What can hang from each mark
Q_741: Q_87
Q_348: Q_87
Q_622: Q_27 Q_339
Q_339: Q_27 Q_622
Q_27: Q_339 Q_622 Q_653 Q_741
Q_87: Q_348 Q_741

Each row was made from one small tree. The marks that hang from a mark follow it in brackets, in the order of their numbers. Every link used is in the known rows. Write each row's tree.
Known rows
Q_339(Q_27(Q_741(Q_87(Q_348))) Q_622): [ 34.9  34.9  10.9   8.1  22.7  33.6 -34.2  -5.5 -17.3   1.0   2.6   3.2
  28.5  -1.6  21.6 -43.8 -20.3  -3.3   3.0  -6.7]
Q_348(Q_87): [ 13.5   5.3  13.0 -27.4   1.3  -6.4 -15.0 -13.3  25.3  -8.2  -1.6 -22.5
  12.4   4.2   0.5 -16.9  12.4   2.0  26.0  -5.7]
Q_622(Q_27(Q_741)): [  6.3  14.0   0.2  16.6  12.4  17.8 -16.7  -5.9 -44.3   9.4 -27.2   8.6
  -3.8  -8.0  -7.7  17.0 -24.2 -11.4   3.1 -16.6]
Q_27(Q_339): [  5.3 -13.4   0.2  16.1 -27.0  -4.6  -5.9  12.8 -14.9  -7.4  -0.4   1.8
  17.6  -0.4  10.0  -0.1  -7.6   0.6   0.0  17.5]
Q_741(Q_87(Q_348)): [ 12.1  20.5  13.3 -22.1  30.6   2.0 -44.3 -47.7  20.6 -13.1  -1.3 -31.1
   3.6  23.8   0.2 -63.9  -3.1   2.0  13.0 -18.4]
Q_87(Q_741): [ 13.1  -1.2  11.3 -13.3  10.8   6.9 -43.1 -10.7  19.8  16.3   2.9 -37.6
   2.1  -9.9   7.9  -8.1   3.6  -4.6   1.7  -4.6]
Q_339(Q_27(Q_653 Q_741) Q_622): [ 38.4  22.0  11.3  30.0 -22.5  26.8  -5.1  33.0 -34.2   5.7  16.3  11.2
  31.8 -13.2  19.9  -4.3 -16.3  -7.0  -4.6   8.4]
Q_339(Q_27): [ 13.7   7.9  -1.5   6.4 -19.4  36.4  -6.9  17.3 -18.8  -8.9  -7.6   1.8
   9.3  -3.4  -3.0  -2.2  -8.7  -0.6  -8.9   5.8]
Q_622(Q_27): [  1.9   5.0   5.2  -5.2  -1.3   9.1 -11.0   9.1 -13.3   2.2 -30.6   3.1
   7.6  -0.7  -6.7  16.7 -25.8  -7.9   8.1   0.2]
Q_27(Q_741(Q_87)): [  5.7  18.3  -2.3  22.8  28.9  15.7 -25.8 -35.1 -38.0   2.0   7.6  -7.0
 -13.1   2.6  -9.9 -33.3   0.1   4.6   4.1 -23.8]
Q_27(Q_339 Q_741): [ 11.1  -1.5  -6.0  43.5  -9.4   6.5 -12.8  -7.8 -54.3   1.9   2.4   7.8
   3.6  -9.3   8.3   0.2  -6.0  -3.1  -5.8  -2.2]
Q_27(Q_653 Q_741): [ 21.7  12.0   4.6  36.4 -14.7   4.1  -6.0  -9.5 -43.4   3.0  19.4  -8.0
  -7.4  -5.1  -2.8  -1.1   4.4  -8.0  -3.8 -15.2]
Q_622(Q_27 Q_339): [ -4.4  20.5  13.3   3.2  18.5   4.9 -21.7  31.9 -18.0  37.0 -31.3  16.4
  16.0 -10.8  -1.0  39.1 -36.3  -9.7  13.7  25.5]
Q_339(Q_27(Q_653 Q_741(Q_87)) Q_622): [ 38.8  26.6  14.5  26.9 -12.9  30.3 -20.7  20.4 -33.7  -0.7  19.8   0.4
  32.3  -3.9  13.6 -31.7 -18.1  -0.1   2.7   4.2]
Q_622(Q_27(Q_339 Q_653 Q_741)): [ 22.4   3.3   9.0  37.4 -34.6   8.4 -20.4  12.2 -60.0  -1.8 -15.3  -1.3
  16.1  -4.4  -0.3  15.1 -28.5 -12.7   4.2   1.5]
Q_27(Q_339 Q_622 Q_653 Q_741(Q_87)): [ 34.7 -23.6  -3.7  44.6 -44.8 -12.2 -20.0  -4.4 -33.0 -19.3  26.2  -9.0
  29.5  17.0  26.4 -23.4 -12.5  -3.7  -1.7   3.9]
Q_339(Q_27(Q_653) Q_622): [ 34.5  12.5  16.4   8.0 -36.5  18.0   0.5  48.8  -2.9  -2.0  13.4   6.1
  42.4  -6.4  21.3  -5.1 -18.0  -3.8  -1.1  23.6]
Q_339(Q_27(Q_741)): [ 17.4  17.7  -6.1  26.8  -5.8  45.0 -12.2   1.8 -49.5  -1.2  -5.7   7.5
  -2.2 -10.7  -4.5  -2.5  -7.0  -4.4 -13.4 -10.4]
Q_622(Q_339(Q_27)): [  3.8  22.0   6.7  12.7   5.0  24.9 -15.6  36.6 -19.6  28.4  -7.6  15.0
  15.7 -12.7   2.6  21.0 -18.8  -3.5  -1.6  29.6]

Write each row's tree
[ 17.6  33.2  12.9  33.4   2.9  30.4 -32.3  20.4 -47.0  25.9   7.7   1.4
  11.5  -7.8  -4.4  -2.7 -16.6  -2.4   1.7  18.4] | Q_622(Q_339(Q_27(Q_653 Q_741(Q_87))))
[ 18.5  -6.0  13.9  15.6 -47.9  -1.0 -15.3  27.9 -28.5  -9.5 -18.0  -6.8
  27.4   2.8   0.1  15.0 -30.5 -10.3   8.4  16.9] | Q_622(Q_27(Q_339 Q_653))
[ 13.8  22.3  14.3  19.1 -16.0  20.9 -15.3  43.3 -22.3  24.2   3.0   5.3
  20.5  -9.9   1.4  19.8 -17.1  -4.7  -0.9  32.3] | Q_622(Q_339(Q_27(Q_653)))
[ 14.4  16.4   9.1   8.1  18.3   1.7  -6.7  17.5 -16.7  19.0 -14.0  22.4
  25.2 -12.6  19.3  12.8 -30.2  -9.6  11.2   1.2] | Q_339(Q_622(Q_27(Q_741)))
[ 16.2  28.6   4.5   9.3  41.7  12.8 -42.0 -58.2 -22.4  -1.2   2.1 -18.7
 -10.8   9.9  -1.0 -50.9   0.6  -2.8   4.8 -34.2] | Q_27(Q_741(Q_87(Q_348)))
[ 23.2  20.0  17.9  11.1   5.5  -0.8 -18.6  14.3 -19.1  11.1  -1.3   4.6
  30.0  -2.4  13.4 -10.7 -30.8  -5.1  17.9   1.6] | Q_339(Q_622(Q_27(Q_653 Q_741(Q_87))))
[ 32.7   8.3  15.9  44.6 -23.7  -6.8 -25.7   6.1 -43.0  -2.3  29.1  -7.3
  34.3   2.3  18.0 -35.6 -14.5   2.3  11.7   9.7] | Q_27(Q_339(Q_622) Q_653 Q_741(Q_87))
[ 18.7  16.6   8.1  15.8  10.6  14.3 -49.4 -27.1 -43.9  -4.4 -29.2 -10.2
  13.4   7.0   0.8 -24.1 -32.3  -9.3  11.4 -13.5] | Q_622(Q_27(Q_339 Q_741(Q_87(Q_348))))
[  7.5  20.9  22.1  11.2  -6.8  -0.5 -21.5  40.3 -21.5  32.9 -18.4   4.8
  21.4  -6.9  -1.8  37.7 -35.8 -13.1  15.1  29.3] | Q_622(Q_27(Q_653) Q_339)
[ 23.5  -3.5  -2.1  39.2 -13.4 -14.2  -2.1  16.0 -22.9  24.4  22.3  13.3
  18.4  -2.8  29.0  28.0 -11.7 -15.2  -6.2  10.7] | Q_27(Q_622(Q_339) Q_653 Q_741)
[  0.1  35.5  11.5  21.1  42.1  16.7 -42.0   3.4 -49.3  38.8 -25.7  10.6
   5.2  -7.3  -9.3  12.7 -36.2  -6.8  17.1   6.5] | Q_622(Q_27(Q_741(Q_87)) Q_339)
[ 16.8  29.1   9.9  36.1  -4.7  27.6 -19.8  30.6 -47.3  30.6   5.4  10.0
  11.3 -15.5   0.9  19.9 -15.2  -8.0  -4.1  19.7] | Q_622(Q_339(Q_27(Q_653 Q_741)))
[ 32.4   7.0  -9.6   9.9   3.1  34.5 -31.2 -22.0 -16.3 -15.7  -3.0  -4.2
  15.1  12.1  18.6 -33.5 -14.5  -8.4 -10.4 -17.9] | Q_339(Q_27(Q_622 Q_741(Q_87(Q_348))))
[ 10.2   3.1   0.8  30.0  -9.1  13.8 -21.0   3.3 -56.8   4.0 -28.4   9.5
  10.6  -8.5   0.6  16.8 -30.4 -11.0   2.9  -2.4] | Q_622(Q_27(Q_339 Q_741))
[ 33.5   2.6  12.2  49.2 -34.9 -11.0  -6.1  21.9 -44.2   4.6  25.0   6.1
  33.5  -9.9  27.2  -2.5 -12.6  -6.7   2.6  13.4] | Q_27(Q_339(Q_622) Q_653 Q_741)
[ 36.2  -0.3  -6.0  27.8 -33.6  30.9 -18.1   3.9 -32.7 -18.2  13.5  -6.2
  18.0   8.9   9.9 -21.3 -13.0  -5.1 -10.6  -5.8] | Q_339(Q_27(Q_622 Q_653 Q_741(Q_87)))
[ 34.4 -29.4  -8.7  48.1 -56.6 -16.4   0.1  10.6 -33.6 -11.8  22.3   4.6
  28.5   5.5  34.5   9.4 -10.3 -11.3 -11.6   8.2] | Q_27(Q_339 Q_622 Q_653 Q_741)
[ 28.9 -41.3  -3.0  20.8 -74.0 -27.2   6.9  31.8   5.9 -22.1  18.1  -1.6
  43.1  14.3  36.1   9.5 -13.3  -7.4  -5.6  27.2] | Q_27(Q_339 Q_622 Q_653)
[ 36.5  -5.3  -8.0  31.7 -43.5  27.2  -2.6  17.0 -32.9 -11.7  10.7   4.2
  18.4   1.0  16.8   5.4 -11.0 -11.8 -17.9  -2.2] | Q_339(Q_27(Q_622 Q_653 Q_741))
[ 29.3  17.1   1.9  35.3 -30.4  38.8 -12.1   9.8 -53.4  -5.6   8.1  -4.0
   3.7  -6.5  -5.0  -3.6  -4.6  -6.9 -12.8  -6.8] | Q_339(Q_27(Q_653 Q_741))
[ 29.5 -13.3  -8.6  20.4   0.0  -7.3 -35.3 -37.5 -13.2 -16.1   5.9  -5.7
  24.9  19.8  35.9 -39.3 -15.0  -7.7  -1.5 -11.7] | Q_27(Q_339 Q_622 Q_741(Q_87(Q_348)))
[ 13.5  20.2  11.8   5.0  25.5   4.3 -19.0   8.0 -15.9  14.5 -11.6  14.2
  25.3  -5.3  14.1  -9.8 -31.7  -3.2  17.1  -0.4] | Q_339(Q_622(Q_27(Q_741(Q_87))))
[ 23.9   2.1   1.9  33.7  -1.6 -10.4 -22.1   1.0 -21.7  16.9  25.8  -0.3
  18.3   9.9  20.4  -5.7 -13.8  -6.7   3.4   6.4] | Q_27(Q_622(Q_339) Q_653 Q_741(Q_87))
